Known rows, with every way that one mark hangs from another
(gopo (dipa (rifa fazi (fodele (konum likime))) rodak)): [-1.52 -0.60 -0.75 -2.13  0.50  1.57 -0.40  6.16  1.56 -0.16 -3.33  1.03
 -1.94  3.74 -0.05 -1.78  1.75 -2.28  2.49  1.99 -1.91  1.79  1.27]
(dipa gopo (rifa (fodele konum rodak))): [-0.75  0.58  1.61  1.23 -0.83 -1.01 -3.88 -2.01 -1.21 -0.03  2.77 -3.10
  0.53  2.46 -2.43  0.56  0.98 -1.54  1.40 -2.28  0.88  0.02  0.23]
(tefad (gopo (dipa (rodak (fodele rifa))))): [ 1.34  0.29 -0.57  2.30  3.92  1.96 -2.41  3.66  3.13 -2.05 -1.21 -1.59
  2.25 -0.66 -3.15 -0.61  1.50  1.47  1.64  2.13  1.49  2.35 -1.16]
(dipa gopo rifa rodak): [ 3.22  1.60  0.42  2.48 -3.77 -1.39 -5.57  6.44  3.19 -0.88  1.24 -3.53
 -0.20  3.58 -4.09 -0.75  4.91 -1.74  3.43  1.54 -1.18 -0.09  1.09]
(tefad (gopo (dipa (rifa fazi) rodak))): [ 1.82  0.40 -1.33  1.79  2.62  1.37 -3.27  4.75  2.79 -3.03 -1.04 -3.06
  0.00  2.59 -4.80 -3.36  2.78 -0.21  3.52  2.92  0.28  1.95 -1.22]
(rifa (dipa gopo) fazi fodele): [ 0.45 -1.04  2.78  0.62 -0.37  3.86  0.51 -1.05 -1.70 -1.22  4.92 -2.31
 -0.27 -0.31 -1.79 -5.03 -2.34 -4.71  0.35  0.16  0.32  0.50  0.87]
(fazi rifa): [ 4.40  0.11  0.05  2.03 -0.96 -0.65  0.42  1.31  1.04 -0.53 -1.25 -0.55
 -1.60  0.34 -1.06  1.85 -1.01  1.58 -0.98 -0.49 -0.71 -1.60 -0.94]
(rodak (fodele konum)): [ 0.33  1.88  0.78 -0.52  2.43  1.31  0.45 -1.10 -0.61  1.19  0.71 -0.42
 -1.47 -5.02  1.51  0.45 -1.38 -0.49 -2.04  3.85  2.37  0.15 -2.14]
(fodele konum rifa rodak): [-2.17  1.81 -2.71 -1.46  0.65 -5.48 -1.26 -4.17 -0.46  1.83 -1.00  1.18
  2.66  2.38  0.04  2.70  0.34  5.50 -2.46 -1.94  0.33  1.25 -1.69]
(likime konum): [ 4.41  1.71  3.33 -1.22 -0.12  0.09  2.38  0.66  3.11 -0.89 -1.64 -1.59
 -0.58 -3.30 -0.45 -0.22 -0.70  1.21 -0.67  1.03  1.27 -1.78 -2.80]
(fazi (rifa dipa fodele)): [ 3.15 -1.92  0.59  1.45 -0.50  1.42  2.23 -0.58  0.85  0.63  0.13  0.07
 -1.05  0.11 -0.41 -0.28 -2.33 -0.77 -0.61 -2.90 -1.36 -1.12  1.06]
(tefad (gopo dipa)): [ 3.23 -0.25  0.38  1.89  4.32  3.34 -0.86  1.36  2.08 -3.65 -1.15 -2.49
 -0.43 -1.77 -5.00 -1.21 -1.87  1.84  1.36  2.91  0.73  1.29 -3.73]
(rodak (fodele rifa)): [ 1.71 -0.64  1.09  1.91 -0.12  0.09  1.03  0.02  0.74  1.54  0.58 -0.65
  0.50 -3.34  1.79  3.93  1.04  0.57 -2.13  2.00  3.11 -0.07 -0.11]
(konum (fodele (rifa (dipa gopo) fazi) rodak) likime): [-5.42 -2.23 -2.37 -2.20 -2.82 -1.40 -0.75  1.39 -1.96 -0.83 -0.21  3.49
  1.71  1.14  2.97  0.22  2.31  0.91  1.07 -2.03 -2.45 -0.52  1.73]
(fazi (rifa dipa (fodele (konum likime) rodak))): [-1.27 -0.72 -2.26 -1.05  0.22 -0.38  1.91 -1.43 -0.44  0.92 -1.88  2.78
 -0.06  2.63  1.15 -1.01 -1.77  0.80 -0.14 -3.68 -2.80 -0.36  1.44]
(fazi (rifa dipa (fodele (konum likime)))): [-0.55 -1.28  0.02 -0.96  1.01  0.95  0.92 -0.40  0.17  0.99 -2.84  2.86
 -0.82  0.69  1.27 -0.59 -1.90 -0.81  0.22 -2.51 -2.04 -0.75  1.34]
(rifa dipa fodele): [ 2.52 -1.99  1.61 -0.16 -0.99  3.17  4.27 -1.85  0.56  0.56  2.26 -1.60
 -2.03 -2.67 -0.65 -1.99 -3.58 -1.18 -1.24  0.46 -1.22 -0.13 -0.53]
(zasa (fodele konum rodak)): [ 0.62  3.55 -1.36  0.54 -0.69 -1.75  2.39 -3.69 -3.56 -1.15  1.63  0.30
 -0.79 -2.92  0.57  3.65 -2.13  1.97 -1.45  1.69  1.24 -1.41 -1.46]
(fodele rifa): [ 2.37 -0.85  1.14  1.25 -1.42 -2.15  0.01 -0.37  1.62  0.67 -1.08 -0.72
  0.49 -0.44 -0.39  4.28  0.47  3.04 -1.88  0.52  1.06 -0.22 -1.20]
(tefad (gopo (dipa (rifa (fodele (konum likime)))))): [-1.13 -1.17  0.71  0.45  4.83  2.67 -2.45  1.31  1.31 -2.44 -3.61 -0.87
 -0.41  0.37 -2.61 -0.61  0.41 -0.05  3.11  1.45  0.75  1.39 -1.51]
(zasa (fodele konum)): [ 1.65  2.84  1.55  0.70  0.34 -0.03  1.16 -2.42 -2.64 -1.10  0.38  0.32
 -1.93 -5.39  0.69  4.25 -2.50  0.08 -1.07  3.12  2.24 -1.96 -1.57]
(likime (konum (fodele (rifa dipa) rodak))): [ 0.09 -0.10  0.89 -2.85 -0.71 -2.37  1.31 -1.41  2.30  0.89 -0.32  1.06
  2.60 -2.79  1.56  0.73  0.93  2.41 -0.56 -4.27  0.37 -1.76 -0.82]

Rows
[ 1.56 -1.31 -1.24 -0.29 -1.96  1.46  5.51 -3.12 -0.32  0.52  3.39 -1.61
 -0.94 -0.27 -0.92 -2.67 -3.20  0.75 -1.69 -1.01 -2.12  0.43 -0.38] -> (rifa dipa (fodele rodak))
[ 0.70  0.51  1.84  0.66  1.14 -0.48 -0.17 -2.16 -1.16  0.54 -0.74 -0.20
 -0.55 -0.41  0.94  1.35 -2.55  0.33 -1.85 -2.73  0.25 -0.73 -0.45] -> (fazi (rifa (fodele konum)))
[-4.02  0.03  0.00 -1.12  2.56  0.85 -2.51  0.85 -0.23  1.52 -1.38  3.52
  1.82 -0.76  2.48 -0.08  1.97 -2.48  0.93  1.97  2.27  0.87  2.09] -> (rodak (fodele (konum likime) (rifa (dipa gopo) fazi)))
[-1.91  0.53 -0.37 -0.62 -0.96 -2.24 -0.04 -2.84 -2.50  0.83  2.07 -2.69
 -1.21  3.36  0.61 -1.43  1.55 -1.38 -0.37 -0.45  1.05  0.43  0.07] -> (dipa (rifa fazi (fodele konum rodak)))
[-2.92  0.21  0.44 -0.96  1.92 -0.51 -0.54  0.13  0.01  1.97 -3.10  2.79
  0.67 -2.74  3.94  3.50  1.48  0.54 -1.07  2.45  2.29  0.35  0.19] -> (rodak (fodele (konum likime) rifa))
[ 1.01 -1.14  2.03  1.03 -2.26 -0.16  0.85 -0.42 -1.20  0.13  1.96 -4.04
 -2.64  1.57  0.29 -0.51  1.59 -2.89 -0.04  1.01  1.56 -0.52  0.38] -> (dipa (rifa fazi fodele))
[-3.63  1.24 -3.20 -0.88 -0.73 -2.89  1.49 -2.19 -3.11  0.00 -1.35  4.50
  1.51  1.03  2.71  3.19  1.10  0.92  0.56  0.21  0.73 -0.79  2.27] -> (zasa (fodele (konum likime) (rifa dipa fazi) rodak))
[-3.79  0.52  0.95  0.16 -1.00 -0.81 -3.75 -0.36 -2.80 -1.08  1.84 -1.83
  0.38  4.61 -0.47 -1.52  2.52 -3.22  2.36 -1.00  0.74  0.38  1.57] -> (dipa gopo (rifa fazi (fodele (konum likime) rodak)))
[-1.51  1.27  0.33 -1.33  1.75  1.76  1.12  0.80 -0.75  0.63 -1.94  1.50
 -1.88 -4.15  3.22  0.58 -0.57 -0.49 -1.06  4.86  1.24  0.03 -1.23] -> (rodak (fodele (konum likime)))
[ 2.15 -0.26 -0.34  2.09 -1.68 -0.88  2.51 -1.75 -1.30 -0.30  1.25 -1.48
 -0.27  1.62  0.39  1.34 -2.02  1.80 -2.18 -3.60 -0.84 -0.80  0.08] -> (fazi (rifa (fodele rodak)))
[ 0.86 -0.26 -1.59 -0.21 -1.81 -2.20 -0.54  2.51  2.39  1.24 -0.11  0.48
  1.41  2.87 -0.65 -1.66  2.72  0.40 -0.09  0.89 -0.65  0.99  1.41] -> (fodele (rifa (dipa rodak) fazi))
[ 1.41 -0.95  0.12  0.88 -1.60  2.50  2.07 -2.40 -0.57 -0.63  4.82 -2.07
  0.72  0.24 -2.69 -2.79 -3.01 -0.78 -0.16 -2.02 -1.65  0.55  0.27] -> (rifa (dipa gopo) (fodele rodak))
[-4.25  1.08 -0.73 -3.73 -0.04  1.28  1.33  1.70 -1.09  0.55 -0.12  1.54
 -0.67  1.66  2.26 -7.11 -0.02 -3.23  0.42  1.94 -2.63  1.78  1.79] -> (rifa (dipa rodak) fazi (fodele (konum likime)))
[-2.61 -1.18 -1.42 -0.88 -1.84 -2.00 -1.62 -1.66 -1.79  0.05  3.81  0.48
  2.32 -0.21  0.39 -0.13  1.00  0.99 -0.58 -3.42 -0.52 -0.24  0.29] -> (konum (fodele (rifa (dipa gopo) fazi) rodak))
[ 0.45  0.84  0.48  0.50  0.82  0.44 -3.07  1.14  1.04  0.71  0.40  0.88
  1.41  1.84 -1.48 -2.36 -0.86 -1.84  1.08 -3.60 -1.88  0.13  2.02] -> (fazi (rifa (dipa gopo rodak) (fodele konum)))
[ 4.48 -0.89 -0.21  2.28 -0.26  1.17 -1.69  2.08  2.32 -0.47 -0.22  0.56
 -0.34  1.19 -3.40 -0.42 -1.13 -0.65  1.47 -1.76 -1.54 -1.39  0.66] -> (fazi (rifa (dipa gopo)))
[-2.66 -0.72 -0.65 -1.62  2.24  0.28 -0.18  0.30  1.15  2.69 -3.10  4.01
  0.76 -2.36  3.23  1.84  1.30 -0.24 -0.16  2.04  1.31  0.44  1.12] -> (rodak (fodele (konum likime) (rifa dipa)))
[-4.30 -1.83 -2.01 -2.04 -3.61 -2.78  1.26  0.55 -1.71 -0.41 -1.87  2.72
  0.57 -0.73  4.40  3.84  1.75  3.99 -1.04 -1.46 -2.37 -0.92 -0.04] -> (konum (fodele rifa rodak) likime)
